Each row was made from one walk, in order. Every step used is in the known rows, and no mark comes twice. Write each row's walk.
(in the rows, 128 means zero)
Known rows
sopifa-vizodo-livadif-gebam-metami: 167  144  143  108  146  177  144  112  128  141  122  158  77  146  118  124  122  114  107  135  72  130  162  134  155  161  109  147  125  163  179  119  112  91  188  135  87  146  116  117  105  133  129  150  154
belisut-metami: 160  117  162  121  127  93  123  141  142  144  139  117  119  146  167  151  149  136  106  101  129  107  129  122  145  179  119  171  128  133  133  114  132  123  151  138  131  111  93  70  138  159  133  129  125
livadif-vizodo-palal: 137  122  198  139  115  97  123  147  144  147  135  174  87  142  113  136  158  68  93  117  116  113  133  144  145  181  104  132  137  137  132  97  69  111  124  145  152  123  109  106  158  190  93  138  174
metami-vizodo-palal: 137  126  183  127  97  98  104  138  142  157  125  178  75  124  96  168  175  64  110  108  108  152  144  170  129  175  120  131  123  157  108  108  86  119  121  138  150  105  119  109  135  187  104  143  167
livadif-vizodo-sopifa: 147  124  170  124  105  122  124  141  158  152  128  145  97  142  129  115  126  140  93  108  92  94  136  122  156  185  89  135  137  123  153  112  83  135  144  139  123  129  120  117  133  161  139  148  154
palal-vizodo: 113  147  179  120  112  125  127  107  157  117  111  126  98  148  135  129  143  141  108  121  97  150  138  142  164  174  101  149  142  136  134  101  103  115  164  115  159  153  121  139  112  141  124  131  123
lunu-metami: 141  125  144  113  132  132  125  164  148  143  118  106  89  137  135  146  126  130  134  119  110  148  156  145  141  143  119  158  126  140  138  130  128  123  153  114  149  144  102  95  125  124  118  134  118
gebam-metami-belisut-palal-vizodo: 95  127  108  93  106  107  168  51  155  136  141  122  68  113  154  141  139  171  112  161  130  161  135  128  88  154  136  154  130  109  152  128  150  116  204  131  131  152  160  143  93  85  122  130  76
palal-belisut-metami-gebam-livadif-vizodo: 167  89  161  107  111  94  128  152  97  129  173  120  109  176  172  166  105  139  109  105  147  87  154  113  145  131  106  218  135  115  132  143  150  130  121  136  165  103  93  87  150  138  89  148  125
gebam-metami-vizodo-sopifa: 153  119  126  109  97  134  114  113  135  160  127  158  64  132  107  145  142  143  122  112  95  120  168  142  121  176  127  142  102  168  144  136  110  132  155  151  117  128  133  129  96  154  146  150  140
vizodo-livadif-lunu-metami: 132  145  148  108  133  131  133  162  135  137  102  108  86  155  135  162  152  133  132  132  106  139  155  163  118  135  102  166  132  144  143  126  152  134  172  112  142  155  100  106  138  136  106  138  132
lunu-metami-vizodo-palal: 139  130  159  113  116  110  115  166  121  156  118  150  60  128  89  175  161  79  138  122  122  161  168  169  119  157  132  145  113  154  116  133  100  118  118  122  162  115  116  94  134  156  94  133  158
lunu-metami-vizodo-palal-belisut: 138  110  146  124  110  92  116  170  119  149  126  161  80  139  123  205  149  93  128  128  124  174  143  164  127  161  106  167  118  151  125  156  115  124  113  131  174  94  105  93  147  159  68  139  174
belisut-metami-vizodo-livadif-gebam: 154  165  209  94  88  97  121  128  141  120  137  151  108  145  122  151  167  112  98  117  127  120  126  157  136  161  107  172  132  147  131  125  143  132  153  136  126  89  110  80  117  154  160  133  159
vizodo-nulison: 131  133  166  152  124  126  125  149  167  130  147  147  118  114  118  153  149  102  111  99  58  137  149  127  175  142  118  138  110  121  122  108  109  127  166  120  149  157  93  115  111  148  145  142  139
palal-vizodo-nulison: 112  152  173  141  124  142  142  118  163  108  133  139  108  131  122  143  149  133  116  112  56  149  155  126  182  151  106  147  116  115  127  107  99  112  170  107  175  175  108  141  98  130  136  124  136
palal-belisut-metami-lunu: 163  88  126  126  143  84  133  136  112  160  145  94  127  161  206  173  129  153  119  113  154  132  122  109  153  168  114  242  127  134  128  152  172  133  128  139  144  97  69  57  164  151  99  125  117
belisut-metami-gebam-livadif-lunu: 164  98  117  94  166  136  112  153  79  152  148  88  86  175  148  170  125  156  149  97  124  108  214  134  113  102  141  220  129  123  107  131  184  109  134  103  147  147  106  108  126  119  94  139  73
sopifa-vizodo-metami-belisut-palal: 121  129  126  133  88  100  149  91  186  166  158  124  86  74  180  141  126  112  87  150  88  156  103  121  130  182  118  122  161  78  156  95  100  128  182  110  73  118  118  113  142  108  140  166  114
gebam-livadif-vizodo-palal-belisut: 130  84  173  135  106  88  110  154  115  148  139  180  90  163  140  170  128  83  115  119  113  137  133  144  139  158  100  146  145  151  128  123  91  114  125  134  176  120  92  111  154  168  62  164  164
metami-gebam-livadif-vizodo: 143  114  182  101  106  131  117  140  123  135  148  129  78  152  108  125  111  104  121  104  113  102  187  137  144  113  119  170  136  126  118  110  119  132  141  118  155  142  111  129  126  138  110  153  112
palal-belisut-metami-vizodo-nulison: 154  124  152  146  93  73  124  148  136  124  182  157  128  127  161  204  159  117  106  95  90  128  122  125  158  165  114  184  108  127  118  146  133  149  129  147  169  93  93  80  130  159  143  143  165
livadif-lunu-metami: 130  122  104  110  153  140  118  173  122  150  111  100  71  143  126  158  130  140  148  126  98  149  180  157  117  116  119  180  137  140  127  131  152  125  148  102  156  153  113  116  138  119  105  135  102
nulison-vizodo-metami-gebam: 136  106  181  136  107  127  102  144  166  122  122  103  123  119  126  149  123  94  109  87  114  116  153  149  159  152  100  153  138  98  119  105  126  110  172  122  101  131  85  96  121  149  143  161  86
vizodo-metami-lunu: 126  134  184  134  115  104  122  118  152  159  126  111  102  137  158  134  138  100  117  120  123  143  124  145  161  161  121  173  139  138  111  96  126  140  152  104  120  131  61  96  149  150  133  142  109
nulison-vizodo-palal-belisut: 139  55  137  157  128  105  99  162  145  139  111  149  131  125  144  193  136  97  115  100  110  156  126  145  149  186  94  148  133  136  132  141  118  94  155  159  137  113  94  76  142  180  81  156  133
livadif-lunu-metami-belisut-palal: 106  111  64  91  131  109  149  131  140  164  139  83  61  98  146  167  128  164  139  162  122  176  162  145  67  104  133  183  144  89  137  145  190  133  176  100  138  143  148  116  134  72  105  135  67
lunu-metami-gebam: 151  121  153  99  148  149  133  162  133  138  127  91  86  135  112  148  120  135  129  116  125  126  195  136  145  118  120  191  110  103  136  139  149  117  141  109  144  143  103  106  121  116  102  123  107
livadif-lunu-metami-belisut-palal-vizodo: 86  133  73  86  131  123  157  99  134  141  126  76  56  117  151  161  131  187  144  170  120  190  166  142  79  111  124  185  154  84  140  144  175  119  181  88  160  158  166  141  117  54  96  118  60
lunu-metami-gebam-livadif-vizodo: 147  113  155  84  129  146  129  171  106  138  143  100  64  152  102  133  95  120  144  118  119  110  209  138  139  91  127  182  126  121  132  135  137  123  134  105  170  151  110  114  123  104  96  143  103
metami-gebam-livadif-vizodo-palal-belisut: 146  84  178  121  127  108  118  153  96  142  148  162  82  168  123  173  118  94  110  116  124  116  168  137  144  133  98  179  130  119  122  131  111  108  108  124  172  117  101  124  147  159  45  157  149
belisut-palal-vizodo: 90  144  164  114  91  103  139  80  178  119  116  117  109  128  142  146  140  147  115  134  111  162  123  142  126  173  85  145  138  116  135  110  115  126  184  114  166  137  144  150  114  107  100  144  104

Write each row's walk
165  108  137  119  151  100  135  128  117  165  141  85  112  156  174  142  144  141  128  107  153  119  148  114  144  163  139  222  120  140  122  132  155  128  137  134  132  117  78  59  154  149  123  115  98
belisut-metami-lunu
136  138  155  85  126  140  155  101  140  138  130  155  70  124  126  128  142  135  91  154  113  134  140  144  125  125  143  158  133  139  165  129  171  106  203  134  84  146  120  103  90  122  158  127  118
vizodo-livadif-gebam-metami-belisut
154  105  164  99  120  152  119  145  119  152  138  128  82  161  107  122  100  148  120  102  99  89  198  115  154  129  104  163  126  114  140  126  110  123  135  121  126  145  117  142  111  132  111  154  117
metami-gebam-livadif-vizodo-sopifa
95  142  185  121  48  51  150  90  198  143  166  143  94  88  168  123  140  96  72  149  128  130  80  143  106  164  109  125  173  80  139  87  105  152  178  123  114  111  122  105  153  122  151  162  119
livadif-vizodo-metami-belisut-palal
164  124  175  129  112  73  113  148  120  155  142  161  93  141  125  177  184  86  111  98  140  126  141  150  121  192  130  157  119  151  114  120  100  111  113  152  147  89  110  71  141  184  111  129  162
belisut-metami-vizodo-palal
168  37  103  150  171  91  118  158  97  160  133  98  141  156  181  196  141  121  139  96  165  141  140  113  146  187  123  219  117  137  126  166  160  93  132  165  133  97  68  28  163  169  71  127  105
nulison-vizodo-palal-belisut-metami-lunu
171  126  147  112  102  99  114  140  135  159  141  132  101  140  146  157  157  157  118  92  118  106  144  130  138  194  116  161  117  137  136  135  115  133  130  146  116  90  119  87  121  159  153  136  147
belisut-metami-vizodo-sopifa
139  108  150  104  127  158  120  126  146  111  102  137  113  136  103  140  128  117  125  115  102  128  154  155  134  144  115  148  124  164  158  136  156  93  218  151  97  145  112  93  84  141  149  151  103
nulison-vizodo-livadif-gebam-metami
91  134  139  100  93  95  157  65  180  127  136  112  90  102  157  143  143  165  98  152  121  175  117  129  113  160  115  153  150  86  140  118  140  126  192  114  138  135  149  132  110  90  123  129  87
metami-belisut-palal-vizodo
127  141  202  132  93  89  132  122  154  157  143  126  94  141  149  112  130  80  103  124  131  113  119  142  159  163  107  172  153  136  116  89  100  149  137  118  138  125  71  94  170  160  136  145  129
livadif-vizodo-metami-lunu
159  133  169  113  86  77  111  135  139  142  152  137  98  131  145  160  166  115  110  98  129  117  131  148  131  178  130  170  129  150  113  124  125  145  133  147  144  90  114  76  138  169  153  134  140
belisut-metami-vizodo
162  140  176  142  125  148  127  130  152  156  147  123  94  124  140  135  116  96  91  109  77  115  160  127  184  171  102  156  137  98  142  87  86  109  147  104  89  133  91  120  138  145  125  158  134
sopifa-vizodo-metami-gebam
121  122  101  84  111  132  89  161  94  158  120  113  34  143  102  172  127  119  184  121  89  169  214  183  94  91  144  175  142  172  99  140  157  145  137  91  177  153  126  128  119  108  110  161  90
gebam-livadif-lunu-metami-vizodo
130  170  194  84  92  129  123  148  144  119  112  141  80  132  85  147  145  107  125  136  108  156  155  176  135  127  105  159  130  151  140  139  142  136  159  109  145  111  118  104  106  124  143  135  152
lunu-metami-vizodo-livadif-gebam
136  150  151  103  88  112  125  108  130  139  123  164  55  145  112  164  171  106  120  130  101  133  158  181  88  150  118  161  127  187  118  116  138  150  178  148  133  137  131  129  126  170  129  155  150
gebam-metami-vizodo-livadif-lunu
142  134  142  142  105  122  138  119  166  171  156  133  73  94  177  124  129  100  81  131  72  141  118  122  165  177  133  127  161  104  150  87  89  117  168  116  69  135  98  98  141  137  165  151  127
sopifa-vizodo-metami-belisut
159  134  82  110  150  156  161  147  120  167  132  102  50  125  154  148  134  141  113  151  75  151  163  126  126  136  136  171  148  112  168  132  144  119  174  115  89  159  122  93  146  117  127  131  126
sopifa-vizodo-livadif-lunu-metami-belisut
166  115  168  121  137  120  134  160  100  123  194  130  110  153  122  150  128  116  126  86  100  72  194  98  160  108  138  190  103  97  117  126  133  120  132  124  160  149  91  97  119  125  124  136  118
belisut-metami-gebam-livadif-vizodo-nulison
151  104  113  111  146  136  136  110  112  169  127  111  71  148  137  132  131  126  140  126  132  134  173  131  130  140  151  197  107  172  126  129  156  123  161  139  129  152  97  101  130  140  112  131  94
gebam-metami-lunu
158  151  174  117  134  166  131  129  151  139  119  150  99  134  123  124  128  109  94  130  60  140  137  133  183  167  88  140  141  133  168  110  98  105  173  117  93  130  110  114  120  145  135  148  160
sopifa-vizodo-livadif-gebam
128  114  176  113  92  109  108  139  140  143  138  147  80  147  123  123  122  94  122  110  93  116  150  145  143  140  117  140  155  154  119  106  101  139  153  126  160  142  108  118  135  151  125  164  124
gebam-livadif-vizodo
176  113  172  109  143  116  135  142  127  141  149  101  114  151  148  152  141  144  105  98  142  93  164  115  149  151  122  206  112  104  128  126  146  114  137  132  128  112  100  84  135  149  118  121  112
belisut-metami-gebam
129  162  181  115  71  98  110  125  151  134  119  154  80  131  115  165  173  99  105  118  90  139  137  187  113  157  97  155  145  162  105  107  130  160  162  133  141  122  123  127  144  177  131  153  155
metami-vizodo-livadif-lunu
131  156  213  103  111  131  124  127  164  119  107  148  113  142  115  133  145  116  95  126  95  139  125  155  158  146  87  146  140  139  146  112  132  115  180  116  123  127  103  114  111  144  139  144  146
vizodo-livadif-gebam
117  103  97  99  107  101  156  81  157  157  151  129  71  92  153  152  138  145  104  153  129  148  133  130  77  143  147  147  123  115  146  129  160  127  200  143  112  134  142  111  110  100  125  145  85
gebam-metami-belisut-palal
126  116  78  96  153  132  137  157  121  168  133  94  49  116  143  148  135  156  131  143  107  161  174  146  105  99  152  188  148  112  133  137  178  123  157  105  130  157  125  104  135  103  127  120  80
livadif-lunu-metami-belisut
143  74  148  145  137  123  98  156  151  144  104  139  117  122  110  162  153  89  124  93  105  144  150  150  143  182  118  126  124  140  128  120  100  87  164  149  122  131  103  79  127  178  104  145  116
nulison-vizodo-palal
91  155  154  91  91  100  181  80  177  113  118  94  91  124  159  152  146  173  110  173  132  170  116  135  101  154  110  149  138  82  168  139  153  129  213  108  133  147  135  113  109  79  113  125  106
lunu-metami-belisut-palal-vizodo-livadif
116  162  170  78  126  153  169  70  134  113  118  145  63  149  130  119  139  162  94  167  118  150  146  139  135  131  129  165  140  128  170  124  158  93  206  124  109  164  139  129  80  104  151  110  113
palal-vizodo-livadif-gebam-metami-belisut
148  97  131  99  153  161  133  114  117  132  103  109  103  145  108  130  122  123  147  124  124  136  172  145  136  129  129  197  116  169  145  151  178  101  207  144  98  149  95  78  100  131  131  135  79
nulison-vizodo-livadif-gebam-metami-lunu
93  132  165  120  69  67  140  92  201  152  150  124  100  83  172  149  143  117  83  148  120  155  90  142  104  163  118  123  157  85  129  93  131  145  189  111  100  118  110  107  133  110  146  164  94
vizodo-metami-belisut-palal
133  160  215  118  52  85  116  117  178  128  122  164  100  128  119  155  170  88  94  113  102  131  111  171  136  180  96  134  132  161  122  108  104  155  169  145  129  111  106  102  134  189  147  154  173
metami-vizodo-livadif
120  156  225  137  65  81  121  134  179  134  143  157  100  130  148  115  139  74  81  116  105  106  100  153  162  176  91  125  166  128  126  75  73  143  148  123  137  123  88  107  159  168  149  162  155
livadif-vizodo-metami
127  107  92  98  153  151  104  176  96  161  113  95  53  157  126  162  111  141  178  120  92  162  207  159  107  90  138  176  140  155  118  135  166  123  152  86  169  170  108  126  117  100  98  155  76
gebam-livadif-lunu-metami
99  96  134  134  71  78  121  104  202  135  135  108  122  66  162  155  132  111  104  125  115  160  102  147  110  167  121  121  156  81  135  110  144  132  213  128  87  118  116  84  123  112  163  174  64
nulison-vizodo-metami-belisut-palal
171  97  155  120  135  94  134  145  123  135  158  107  132  157  183  184  126  159  93  98  149  103  136  111  154  157  99  223  118  100  140  144  162  121  131  142  139  93  90  80  148  149  92  127  127
palal-belisut-metami-gebam
85  149  156  137  104  118  147  92  183  104  140  130  125  112  125  161  148  138  123  127  72  166  141  121  146  153  93  140  112  93  128  114  109  125  189  101  182  158  129  154  92  95  114  143  116
belisut-palal-vizodo-nulison
167  108  140  151  155  145  125  148  128  176  126  160  83  128  128  149  145  81  106  115  79  147  153  128  166  200  114  129  123  138  148  101  61  84  130  132  113  132  106  109  145  173  83  143  165
sopifa-vizodo-palal
162  138  135  139  130  148  133  133  141  153  120  133  86  140  147  147  144  111  106  124  55  132  145  144  149  177  92  153  148  144  147  102  106  124  169  124  101  150  115  124  153  165  114  156  152
sopifa-vizodo-livadif-lunu
99  123  120  103  108  119  157  70  175  147  124  107  94  110  160  140  132  208  105  148  108  160  127  111  118  172  103  143  137  74  162  128  129  119  189  112  113  139  156  147  93  82  124  132  94
metami-belisut-palal-vizodo-sopifa
177  51  135  143  164  109  117  168  104  132  141  116  145  151  156  208  135  126  117  80  156  114  155  121  147  173  107  207  108  96  131  162  151  74  133  163  127  92  91  51  143  170  69  129  116
nulison-vizodo-palal-belisut-metami-gebam
